Each row was made from one path, in order. Every step used is in the known rows, and no mark comes twice. Write each row's path.
Known rows:
gorep, vorek, rurik: [ 11  14   6   7 -20 -18   3  -5  -7   9   8  -2  21 -19   3  12   6   0
 -14   3  20   8 -13  -4   8   3  -3]
miror, rurik, vorek, gorep: [-27 -18  -8   4   3  16  -6 -11   3  16  13   5 -21  38  19   9  -7  -4
 -10 -14 -19   0 -10   2   1  14   0]
miror, rurik, vorek, vuto, gorep: [-10 -13  -2  -1  -3   6  -5 -12   3  20   7  -4   4  20 -13  24  -8  -3
  -5 -20 -15  10   6   1  -2   5  13]
vorek, vuto, rurik, gorep: [ -4 -39 -15   4  -5 -55 -13   0  -6  -1  -4   1   4  -5 -13  -4   0   1
   0 -24  -5  11  -9 -12   8 -12  -1]
diro, rurik: [ 47  -1   3 -13  20 -12   5   6   4 -13  -3   6 -17   1  10   6  -1  -2
 -13   0 -11 -14  -3  -3   3   2 -12]
vuto, rurik: [ 27 -15 -15  -3   9 -20  -9  11   6 -10  -3  14 -22  -5  10  -1   6  -1
  -3 -20  -5  -1   6 -10  12   3  -7]
vorek, gorep, diro: [  1   9  -7  -5  -9   5  -2   1  -1  13  -3  -3   5   6  16 -16  -1  -5
  -3   5  -4  -3  -8   2   2  -7 -11]
gorep, rurik, vorek, vuto: [ -6  -5   6   4 -11   9  -5 -10  -1  -7   1   9   1   4  17  11  -7  -3
  17   9  17  20  -6   7 -16  -3  11]
vuto, gorep, rurik, vorek: [-26   2   8  12   2  56  -5   1   4  -5   0  10  -3  16 -15   8  -3   3
  21   8  -1  -5  22  14  -4   2  21]
vorek, rurik, miror: [ -3  14  -6   4  12   4   0 -22   6 -19  18   3  -3 -18   1  -2   2   7
   1  14   6  -7 -13  -1   5   1  -4]
diro, gorep, rurik, miror: [  0 -18   1  14  19  59  14   8   0 -21   5   3 -15  -5  18 -30  -3   8
  20  52   9 -27   4   6 -13   8   6]
gorep, vuto, vorek: [-13  21  16 -13   0 -21   0  -3   0 -10 -11  -3   0   1   8   6   1  -4
   2  -1   3   9  19   8 -14   3  -7]
miror, rurik: [ 21 -17 -12  -3  10 -10  -2  -3   6  -9   2   2 -17  13  17  10  -1  -5
  -5   7 -14 -12  -1  -9   7   9   4]
gorep, vorek, vuto: [ 27   2  13  -4 -26 -44  -4   3 -12  14   0 -16  39 -13  -4   4   4   0
  -4   9  27  18 -16  -7  -9  -8  -6]
vuto, vorek, rurik, gorep: [-57  -2   1   9   6 -12  -5 -23   5  12  -1   6  26   5 -17   2   1   8
  -6 -13  -2  -1   0   6   9   2   3]
miror, rurik, vorek: [ -8 -10  -6  -3   7   1  -6 -13   9  -2   9   3 -30  29  15  19  -3  -3
  -5 -11  -8   9  -5  -6   5  19   2]
diro, gorep, vorek, rurik, vuto: [  5  -3   3  22 -15  23  19   6 -17  11   7  -3  39 -23  -6  -6   2   4
 -15   0  25   3  -7  -3   6   2   9]
vuto, gorep, rurik, miror: [-21   2   6  10  13  53   0   2   8 -13   6   2 -17   0 -20 -11  -1   8
  36  44  -5 -29  14  12 -10  -2  21]
vorek, vuto, rurik, gorep, diro: [ -7 -20 -19  -5 -16 -51  -8   3  -3   8 -12  -5  -5 -10  -9   0   1  -3
   2 -21  -2  18 -12 -14   8 -11  -1]
gorep, vorek: [ 18  10  13   0 -14 -22  -5   9  -6   3   1  -9  14  -1   1   1   9   1
   0  16  20   6 -11  -7   0   5  -9]
rurik, vorek: [ -3   4   7  -1   6   1 -13 -10   2 -13   4   4   3  21   6   5   2   4
   1  -9  12  20  -2  -2   8   9 -10]
vorek, rurik, vuto, gorep: [ -9   9  -6  17   1  26   3 -13  -2  -5   8   8  37 -19 -37  10  -1   4
  -1 -15   0   1  10   3  17 -17  25]
gorep, vorek, vuto, rurik: [ 25  -5   1  -3 -27 -48  -6  15  -7  22  -2  -7  10 -19  -1   9   5  -4
  -8 -16  18  21 -14 -11  -5  -5  -5]
vorek, gorep, diro, rurik, miror: [ -7  20  -5 -14   6   9   8   2   7  13   6  -5 -42   2  15 -15  -4  -1
   0  14 -17 -18 -25   2  -9   0 -14]
diro, gorep: [ 38 -25   0   9  18  26   8  10  -9 -12  -2   1  26  -3  11 -24   1   4
 -11  12   8 -13  14  -1   8   5 -12]
gorep, vuto, rurik: [ 20  -1  -7 -11  -4 -36  -2  11  -2 -30  -7   6 -37 -11  17  10   3 -10
   0 -18  -8   7  16  -6   1   2  -9]
vuto, gorep: [ 11  -5   5   4  11  22  -6   5   0  -5  -1   0  25   5 -28  -7   3   5
  -2   2  -8 -15  24   4  10  -6   2]
diro, gorep, vuto, vorek, rurik: [ -8   4   7   6   4  22  22  -2  -7   1  -5   2  23 -19  15  -4  -3  -4
 -19  -8   5  -4  27  14  -7   7  -4]
gorep, rurik, vuto: [ -1  -1  -1  12  -3  17   1   0   0 -28  -2  12  -7  -3   1  -1  -2   1
  32  28  11   2  -3   0  -8 -10  28]
vuto, gorep, rurik: [ -3  -6   3  11   6  45  -1   8   2  -9  -4   9   6   1 -14  -1  -1   2
  19  24  -6 -23  27  11  -3  -6  22]
vorek, gorep: [  2 -14  -3   5   4   2  -9  -2  -6   4   6   4  19  11  14 -20  -2   1
  -8   7  -7 -12  -4   5   2  -7 -13]

Which path is each row?
[-33   9  10   1  -8  -1  -7 -10  -9  -9   7   1  -6  22  18  -1  -5  -4
  -3 -16  -3  16   0  11  -6   4 -15]
rurik, vorek, gorep, vuto
[  3   6 -10  11  -2  -2   3 -19  -3 -17   7  10  27 -20  -9   9  -1   2
  -3  -9  10  12  -7  -4  14 -12  12]
vorek, rurik, vuto
[-34  26   2  -8  -6   8  -1  -2   9  42  -7  -2  16  12   9 -13  -1  -2
  -3  -1  -3   0   0  13 -11  -1  -8]
vuto, vorek, gorep, diro
[ 29   5   2  -7  14  -6   7   4   1 -17  -2   5 -14  -3  -9   9  -3   0
   0  -7  -6  -1 -13  -8   1  -7   5]
diro, rurik, vuto
[-19 -38 -17   6   7 -29 -15   7   0 -16  -3   7 -25   9  -8 -11   6   4
   5 -19 -11  -3  -3 -14  21   2  -3]
vuto, rurik, gorep
[ -2   6  -5 -11   2 -29  -3   4   4 -36   4  -1 -59 -14  13  -1   3  -2
  15  -2  -7   1   4  -5  -6   6  -9]
gorep, vuto, rurik, miror
[ 32  14   0 -16  -6  -3   9   6   1  22 -11 -10  17 -17 -22  12  -5  -7
 -10 -11 -10   0   8   3  -5 -15   3]
vorek, vuto, gorep, diro, rurik
[-33   5   7   0   8   7  -7  -4   5  31   2   6  27  18   9 -17  -2   3
  -7  -3  -7  -7   2  15 -11  -2  -8]
vuto, vorek, gorep
[-23  29   5 -15   3  13   8   4  11  45  -9   3  -6   9  14  -3  -4  -5
 -11 -11 -17  -7  -5  14 -15   1 -10]
vuto, vorek, gorep, diro, rurik
[ 22 -26  -1  15  11  50  14  13  -6 -16  -7   9   6  -4  25 -21  -4   1
   5  35   9 -21  15   5  -6   5   6]
diro, gorep, rurik
[  2   8  15   6 -11  12  -4  12  -6  15   1 -12  24   0 -32   0   8   4
  -1   6   7  -7  14   2   4   0   4]
vuto, gorep, vorek
[  6 -13 -13   2   4  -8   0  -6   4 -13   6   1 -14  11  -2  12  -3  -3
   7   4  -9   1  -8 -12   6   1  21]
miror, rurik, vuto
[  9  20  -1  -4  -1  21   0   8   5   8 -10  -7  13  -2 -24  -1   4   0
   5   6  -4  -6  21   2  10  -5   5]
vuto, gorep, diro
[  0 -11  -5  -5  -4 -17  -5 -16   3   7   6  -3  -8  18  11  22  -8  -5
  -8 -19  -4  20 -10  -6  -4   8   4]
miror, rurik, vorek, vuto
[ 24  -7   5   0  -1  -8  -6  -2  -8   9  -2  -6  49 -10 -30  -3  -2   2
  -5  -5   0  -1  15   5  -1 -19   4]
vorek, vuto, gorep
[-40  37   6 -17   8  18   8  -1  18  39   1  -4 -28   9   9 -11  -3   2
   3   5 -16 -12 -18  11 -22   6 -11]
vuto, vorek, gorep, diro, rurik, miror
[ 31 -19  10   8 -17  -5  11  15 -19  18  -1 -16  50 -17   2 -17   1   2
 -17  12  27   3  -5  -3  -8  -3  -9]
diro, gorep, vorek, vuto
[-26 -21   4   4  -4 -38  -7  -8 -14 -42  -6 -10  -8  10  -9  -8   2   1
   7   9  -5   0   2  -6  10  -3  -6]
rurik, gorep, vuto
[  2  29   6 -13   4  32   6   7   9  15  -7  -2 -22   8 -22  18   0  -3
  -4 -21 -11   1  10   5   6   5   2]
vuto, gorep, diro, rurik, vorek
[ 25 -13  11  11  -5  17   9  19 -14   8  -1 -11  24  -7   7 -20   6   4
 -13  17  21  -7   2  -5   1   9 -10]
diro, gorep, vorek
[  2  -4 -12  -4  16 -13 -10   5  13 -15   8   7 -47  -6   5 -10   6   6
  16   2  -4  -8  -8 -10   3   8  -8]
vuto, rurik, miror
[-25 -30  -6  10 -14 -41 -13  15  -5   2  -2  -2 -22   6 -13  -3  10   5
   3 -13   0   4 -14 -16  15   7  -3]
vuto, rurik, gorep, vorek
[ 23  27   1 -24  -8 -16   7  -4   6  16  -9  -6 -18  -2  11  22  -5  -8
 -11 -20   5  25 -17  -4  -6   2  -8]
gorep, diro, rurik, vorek, vuto
[-37  36  13  -6   1 -12   7 -20   6 -12   5  -2 -11 -15   5  11   0   0
   5   1   2   5   5  11 -14   5  -2]
gorep, vuto, vorek, rurik, miror
[ 28  29  -6 -17  -2  -6  11   6   7  -4 -10  -2 -25  -8   0  12  -1  -6
   3  -2  -1   8 -15  -9   2  -5   5]
gorep, diro, rurik, vuto
